Each row was made from one small tree. The marks that hang from a mark follow it in brackets, in alphabetical order. Every link used is in the known rows. Write each row's tree.
Known rows:
V(X(E(A J))): [ 0.09  0.05 -0.17  0.35 -0.02  0.27  0.03 -0.09  0.13  0.11  0.20  0.42
  0.18 -0.14  0.14  0.14  0.03 -0.18 -0.31 -0.38 -0.07  0.60  0.00  0.04
  0.07 -0.02 -0.04]
P(L N): [ 0.16  0.04 -0.30 -0.02 -0.05 -0.33  0.26 -0.40  0.08  0.25  0.09  0.68
  0.31 -0.58  0.07  0.43  0.03 -0.28 -0.54  0.01 -0.11  0.45 -0.21  0.24
  0.09  0.57 -0.01]
A(T(X)): [-0.15 -0.02 -0.46  0.10  0.01  0.04  0.10 -0.26  0.05  0.16  0.56  0.54
  0.13 -0.07  0.32  0.40  0.13 -0.28 -0.67 -0.17 -0.23  0.72 -0.41  0.31
  0.08  0.55 -0.11]
A(T(X(E V(N)))): [-0.01 -0.08 -0.45  0.23  0.04  0.13  0.11 -0.09 -0.02 -0.03  0.25  0.55
  0.29  0.18  0.28  0.34  0.35 -0.35 -0.50 -0.32 -0.16  0.64 -0.33 -0.24
  0.24  0.11  0.04]
E(A(T) J X(V)): [ 0.00 -0.04  0.23  0.18  0.00  0.70  0.21 -0.17  0.10  0.00  0.29  0.43
  0.24 -0.32  0.26 -0.11  0.24 -0.07 -0.60 -0.34 -0.22  0.75 -0.01  0.05
 -0.02  0.45 -0.21]
E(A(T) J L X(V)): [ 0.03  0.00  0.44  0.29  0.01  0.76  0.25 -0.22  0.05  0.10  0.20  0.58
  0.37 -0.13  0.26 -0.11  0.22 -0.15 -0.70 -0.43 -0.07  0.66 -0.03  0.09
 -0.14  0.46 -0.27]
P(L): [ 0.03  0.02 -0.43  0.05 -0.15 -0.13  0.07 -0.28  0.06  0.25  0.26  0.68
  0.28 -0.49  0.22  0.35  0.01 -0.27 -0.58 -0.09 -0.07  0.54 -0.25  0.23
  0.10  0.54  0.03]
X(E(J) T(A)): [ 0.05 -0.04 -0.53  0.33 -0.07  0.36  0.01 -0.07  0.23  0.14  0.18  0.22
  0.04 -0.32  0.28  0.07  0.14  0.05 -0.50 -0.10  0.11  0.51  0.04 -0.19
  0.16  0.04 -0.17]
Y(P(L)): [ 0.09  0.13 -0.45 -0.04 -0.13  0.00  0.06 -0.23  0.07  0.24  0.09  0.54
  0.31 -0.62  0.21  0.28  0.02 -0.22 -0.50 -0.02 -0.14  0.51 -0.37  0.28
  0.04  0.54  0.10]
X(E(L(P)) V(N)): [ 0.17  0.32 -0.13  0.36  0.06  0.18 -0.03 -0.06 -0.09  0.12 -0.18  0.57
  0.39 -0.02  0.16  0.08  0.18 -0.25 -0.49 -0.38  0.16  0.15 -0.32 -0.33
  0.33  0.11  0.11]
P(N(T(A)) X(E(J L))): [ 0.17  0.04  0.01  0.17  0.04  0.12  0.27 -0.09  0.35  0.14 -0.07  0.47
  0.07 -0.23  0.02  0.18  0.08  0.07 -0.58 -0.05 -0.01  0.27  0.28  0.18
 -0.03  0.05 -0.26]
J(E(A L(P(N(T) X)))): [ 0.12  0.42  0.23 -0.11  0.14  0.19  0.22 -0.14  0.22  0.33 -0.07  0.56
  0.09 -0.48 -0.23 -0.07 -0.03  0.17 -0.53 -0.09 -0.18  0.33 -0.14  0.42
 -0.12  0.35 -0.05]
N(T(A X(E))): [ 0.00 -0.08 -0.60  0.24 -0.12  0.04  0.02 -0.08  0.08  0.11  0.34  0.41
 -0.06 -0.21  0.22  0.27  0.04  0.04 -0.54 -0.05 -0.21  0.65 -0.16  0.13
  0.06  0.12  0.03]
X(E(A L) V(N(T))): [ 0.19 -0.03 -0.17  0.30  0.03  0.27  0.11 -0.02 -0.25  0.02 -0.09  0.69
  0.33 -0.28  0.19 -0.12  0.18 -0.06 -0.49 -0.46  0.31  0.72  0.03 -0.21
  0.12  0.03  0.22]
T(A X(E(L) V(N))): [ 0.21 -0.11 -0.28  0.24 -0.03  0.22  0.16 -0.21  0.06  0.13 -0.04  0.56
  0.39  0.17  0.20  0.34  0.23 -0.31 -0.51 -0.33  0.04  0.31 -0.32 -0.12
  0.16  0.06 -0.04]
N(T(X(E V))): [ 0.08 -0.03 -0.56  0.23 -0.09 -0.01 -0.10  0.00 -0.04  0.01  0.16  0.41
  0.09 -0.10  0.33  0.28  0.30 -0.14 -0.60 -0.19 -0.27  0.66 -0.21 -0.30
  0.29  0.24  0.21]
X(E(J L) T(A) V(N)): [ 0.19 -0.08 -0.30  0.34 -0.01  0.54  0.17 -0.02  0.12  0.03 -0.21  0.41
  0.33 -0.07  0.24  0.01  0.36 -0.11 -0.46 -0.34  0.30  0.36  0.09 -0.40
  0.22 -0.07 -0.12]
J(E(A L(P(N)) X)): [ 0.20  0.41  0.68  0.12  0.02  0.37  0.19 -0.33  0.17  0.39 -0.08  0.57
  0.32 -0.30 -0.23 -0.05 -0.08  0.06 -0.53 -0.18 -0.28  0.21 -0.37  0.29
 -0.13  0.37 -0.10]
A(T): [-0.19  0.04 -0.46  0.14  0.02  0.12  0.02 -0.24 -0.02  0.16  0.55  0.53
  0.20 -0.33  0.25  0.17  0.10 -0.15 -0.68 -0.22  0.06  0.75 -0.23  0.26
  0.14  0.57 -0.14]
Y(P): [ 0.05  0.14 -0.41  0.00 -0.05  0.10 -0.09 -0.17  0.03  0.20  0.14  0.33
  0.26 -0.55  0.27  0.13  0.08 -0.12 -0.53 -0.14 -0.05  0.50 -0.38  0.19
  0.23  0.52  0.06]
L(P(N X(E(A) T V))): [ 0.26  0.27 -0.30  0.01  0.15  0.15  0.24 -0.11  0.15  0.12 -0.02  0.36
  0.16 -0.78 -0.08 -0.05  0.28 -0.13 -0.45 -0.10 -0.12  0.36 -0.17 -0.45
  0.20  0.22 -0.02]
P(N): [ 0.12  0.06 -0.27 -0.01  0.01 -0.21  0.12 -0.35  0.04  0.20  0.13  0.48
  0.25 -0.50  0.13  0.30  0.09 -0.17 -0.57 -0.13 -0.02  0.47 -0.22  0.17
  0.27  0.56 -0.04]
A(T(X(E(L(P)) V(N)))): [ 0.01  0.25 -0.20  0.38  0.14  0.24  0.13 -0.08 -0.05  0.07  0.11  0.64
  0.32  0.32  0.22  0.26  0.26 -0.37 -0.56 -0.35 -0.12  0.33 -0.47 -0.19
  0.15  0.11 -0.01]
A(T(X(E(J)))): [-0.11 -0.01 -0.31  0.38  0.01  0.23  0.05 -0.12  0.21  0.10  0.39  0.41
  0.06  0.24  0.41  0.39  0.16 -0.20 -0.60 -0.19 -0.23  0.60 -0.20  0.00
  0.06  0.11 -0.17]
L(E(J X) P): [ 0.00  0.38  0.15  0.26  0.00  0.50  0.00 -0.02  0.20  0.20  0.05  0.38
 -0.01  0.01  0.26  0.11 -0.04 -0.23 -0.52 -0.10 -0.39  0.11 -0.24  0.07
  0.29  0.26  0.00]
P(L(E(A J X(V))) N): [ 0.29 -0.03  0.28  0.03 -0.03  0.40  0.48 -0.30  0.17  0.16 -0.20  0.60
  0.27 -0.34  0.06  0.23  0.13 -0.35 -0.49 -0.07 -0.32  0.42 -0.02  0.02
 -0.01  0.31  0.00]

Which tree is each row?
[ 0.19  0.34  0.43  0.23  0.05  0.17  0.28 -0.18 -0.08  0.17  0.03  0.71
  0.14 -0.63 -0.04 -0.14 -0.08  0.03 -0.55 -0.14 -0.29  0.42 -0.16  0.29
 -0.10  0.43  0.03]
E(A L(P(N(T))) X)
[ 0.05  0.10  0.06  0.11 -0.02  0.37  0.00 -0.33  0.09  0.43  0.13  0.52
  0.36 -0.21  0.07  0.01 -0.04  0.04 -0.63 -0.33  0.23  0.58 -0.28  0.34
 -0.08  0.40 -0.08]
J(E(A L))
[ 0.06  0.02 -0.25  0.31 -0.05  0.09 -0.06 -0.12  0.26  0.15  0.13  0.35
  0.06  0.18  0.44  0.41  0.12 -0.22 -0.53 -0.16 -0.26  0.40 -0.24 -0.13
  0.20  0.08 -0.04]
T(X(E(J)))
[ 0.20 -0.02  0.00  0.35  0.05  0.47  0.14  0.03 -0.09 -0.03 -0.26  0.56
  0.25 -0.11  0.32 -0.10  0.21 -0.02 -0.45 -0.46  0.26  0.63  0.21 -0.23
  0.12 -0.08  0.11]
X(E(A J L) V(N(T)))
[ 0.13  0.04 -0.57  0.06 -0.04  0.12 -0.05  0.02  0.15  0.09  0.20  0.38
  0.25 -0.43  0.18  0.09  0.41 -0.23 -0.59 -0.21 -0.04  0.49 -0.12 -0.52
  0.37  0.27  0.00]
P(X(E T V))
[ 0.11  0.36 -0.10  0.53  0.09  0.43  0.08  0.03  0.08  0.18  0.09  0.49
  0.17 -0.13  0.07 -0.08  0.04 -0.20 -0.34 -0.33 -0.03  0.39 -0.12 -0.16
  0.01 -0.06 -0.06]
V(X(E(A J L(P)) T))
[ 0.24  0.19  0.01  0.09  0.01  0.42 -0.02 -0.01  0.30  0.14 -0.22  0.30
  0.38 -0.07  0.25  0.12  0.31 -0.22 -0.59 -0.28 -0.02  0.13 -0.10 -0.23
  0.16  0.19 -0.12]
Y(P(X(E(J L) V)))
[ 0.17  0.00 -0.31  0.10 -0.05  0.27  0.24 -0.07  0.36  0.20  0.15  0.60
  0.11 -0.54  0.18  0.11  0.09 -0.14 -0.45 -0.04 -0.09  0.59  0.08 -0.17
 -0.15  0.03 -0.09]
P(L X(E(A J) T))
[ 0.23  0.34  0.25  0.40  0.17  0.23  0.21 -0.27  0.14  0.27 -0.19  0.45
  0.18 -0.24  0.10  0.07 -0.07 -0.06 -0.51 -0.18  0.13  0.21 -0.09 -0.03
 -0.03  0.06 -0.15]
X(E(A J L(P(N))))
[ 0.06  0.27 -0.31 -0.16  0.08 -0.05  0.26 -0.11  0.24  0.14  0.12  0.41
 -0.11 -0.77 -0.10  0.09  0.00  0.08 -0.46  0.09 -0.32  0.26 -0.06  0.45
  0.13  0.48 -0.13]
L(P(N(T(A)) X))
[ 0.09  0.01 -0.15  0.33 -0.01  0.32  0.00 -0.17  0.14  0.18  0.13  0.36
  0.12 -0.28  0.33  0.06  0.00  0.00 -0.48 -0.27  0.14  0.58  0.00 -0.06
  0.06  0.07 -0.06]
X(E(A J))
[ 0.18  0.33  0.27  0.13  0.07  0.40  0.19 -0.12  0.19  0.11 -0.25  0.31
  0.12 -0.10  0.09  0.16  0.20 -0.30 -0.50 -0.09 -0.44  0.03 -0.19 -0.14
  0.39  0.35 -0.02]
L(E(J X(V)) P(N))
[ 0.13  0.04 -0.34  0.42 -0.02  0.18  0.08 -0.10 -0.09  0.20  0.31  0.65
  0.37 -0.27 -0.01  0.01  0.08 -0.29 -0.44 -0.39  0.14  0.70 -0.18 -0.12
 -0.03  0.08  0.01]
V(X(E(A L) T))
[ 0.07  0.05  0.10  0.16 -0.19  0.59  0.04 -0.16  0.25  0.33  0.21  0.49
  0.33 -0.21 -0.06 -0.05  0.12  0.09 -0.65 -0.16 -0.12  0.41 -0.25  0.19
 -0.07  0.33 -0.20]
J(E(L X(T(A))))
[ 0.14 -0.06 -0.10 -0.05 -0.16  0.63  0.11 -0.03  0.21  0.08 -0.06  0.36
  0.35 -0.31 -0.05 -0.12  0.38  0.09 -0.39 -0.26 -0.27  0.46 -0.19 -0.11
  0.24  0.23  0.00]
J(E(X(T(A) V(N))))
[ 0.00  0.01 -0.12  0.44  0.06  0.37  0.08 -0.15  0.12  0.09  0.18  0.47
  0.29  0.43  0.38  0.34  0.33 -0.34 -0.75 -0.34 -0.07  0.50 -0.19 -0.21
  0.06  0.19 -0.20]
A(T(X(E(J L) V)))
[ 0.12  0.46  0.51  0.16 -0.03  0.21  0.05 -0.06  0.13  0.24 -0.12  0.57
  0.18 -0.20 -0.17 -0.03  0.03  0.16 -0.58 -0.09 -0.46  0.21 -0.24  0.27
  0.03  0.40  0.04]
J(E(L(P(N(T))) X))
[ 0.04 -0.04 -0.53  0.02 -0.08  0.00 -0.01 -0.06 -0.07  0.03  0.17  0.42
  0.07 -0.24  0.37  0.26  0.30 -0.19 -0.62 -0.20 -0.33  0.68 -0.27 -0.02
  0.33  0.54  0.18]
N(T(X(V)))
[ 0.03  0.06 -0.38 -0.05  0.12  0.24  0.52 -0.37 -0.01  0.29  0.20  0.64
  0.24 -0.60 -0.05  0.24 -0.07 -0.30 -0.52  0.09  0.01  0.79 -0.29  0.44
 -0.25  0.41 -0.01]
Y(P(L(E(A(T))) N))
[ 0.23 -0.04  0.02  0.36  0.02  0.42  0.11 -0.23  0.12  0.19 -0.05  0.44
  0.28  0.15  0.38  0.23  0.19 -0.25 -0.61 -0.37  0.00  0.46 -0.20 -0.24
  0.01  0.11 -0.08]
T(X(E(A J L) V))
[-0.02 -0.06 -0.54  0.04 -0.07  0.06  0.15  0.05 -0.05 -0.03  0.20  0.59
  0.12 -0.37  0.01  0.12  0.07 -0.10 -0.21 -0.30 -0.18  0.65 -0.02  0.50
  0.22  0.22  0.09]
V(N(T(A)) X)
[ 0.09 -0.04 -0.29  0.34 -0.08  0.11  0.06 -0.30  0.15  0.31  0.27  0.54
  0.24  0.06  0.22  0.40 -0.01 -0.21 -0.65 -0.17  0.02  0.35 -0.37  0.13
 -0.02  0.15 -0.16]
T(A X(E(L)))
[ 0.11  0.31  0.14  0.16 -0.11  0.71  0.02 -0.08  0.23  0.27 -0.02  0.33
  0.31 -0.25 -0.12 -0.21  0.23  0.09 -0.61 -0.20 -0.24  0.20 -0.37 -0.06
  0.08  0.41 -0.15]
J(E(L(P) X(T(A) V)))
[ 0.14  0.31 -0.21 -0.09  0.25  0.36  0.39 -0.11  0.30  0.25 -0.04  0.35
 -0.11 -0.52  0.05  0.04  0.07 -0.20 -0.42  0.04 -0.17  0.28 -0.07  0.00
  0.15  0.21 -0.11]
L(E(A J) P(N X(T)))
[ 0.20  0.15 -0.43 -0.26  0.06 -0.04  0.21 -0.14  0.22  0.16  0.04  0.37
  0.23 -0.82  0.03  0.13  0.28 -0.18 -0.47  0.04 -0.25  0.39 -0.27  0.02
  0.20  0.49 -0.02]
Y(P(N X(T)))
[ 0.13 -0.08 -0.27  0.27 -0.02  0.35  0.06  0.00  0.06 -0.01  0.01  0.32
 -0.02 -0.12  0.41  0.13  0.24 -0.03 -0.49 -0.26 -0.23  0.73  0.01 -0.26
  0.10  0.06  0.12]
N(T(X(E(A J) V)))
[ 0.18  0.16 -0.21 -0.29  0.06 -0.09  0.16 -0.23  0.26  0.20  0.01  0.40
  0.26 -0.67  0.02  0.25  0.14 -0.18 -0.48 -0.02 -0.26  0.28 -0.29  0.26
  0.19  0.54 -0.05]
Y(P(N X))
[ 0.00  0.03  0.04  0.47  0.10  0.46  0.26 -0.05  0.01  0.05  0.20  0.73
  0.37  0.20  0.07  0.08  0.08 -0.28 -0.33 -0.53  0.11  0.66  0.04  0.18
 -0.11 -0.15 -0.15]
V(N X(E(A(T) J L)))
[ 0.05 -0.12 -0.56  0.20 -0.07  0.03  0.11 -0.01  0.04  0.02  0.15  0.53
  0.00 -0.11  0.24  0.27  0.07 -0.01 -0.37 -0.15 -0.19  0.60 -0.15  0.11
  0.13 -0.07  0.12]
V(N(T(A X(E))))
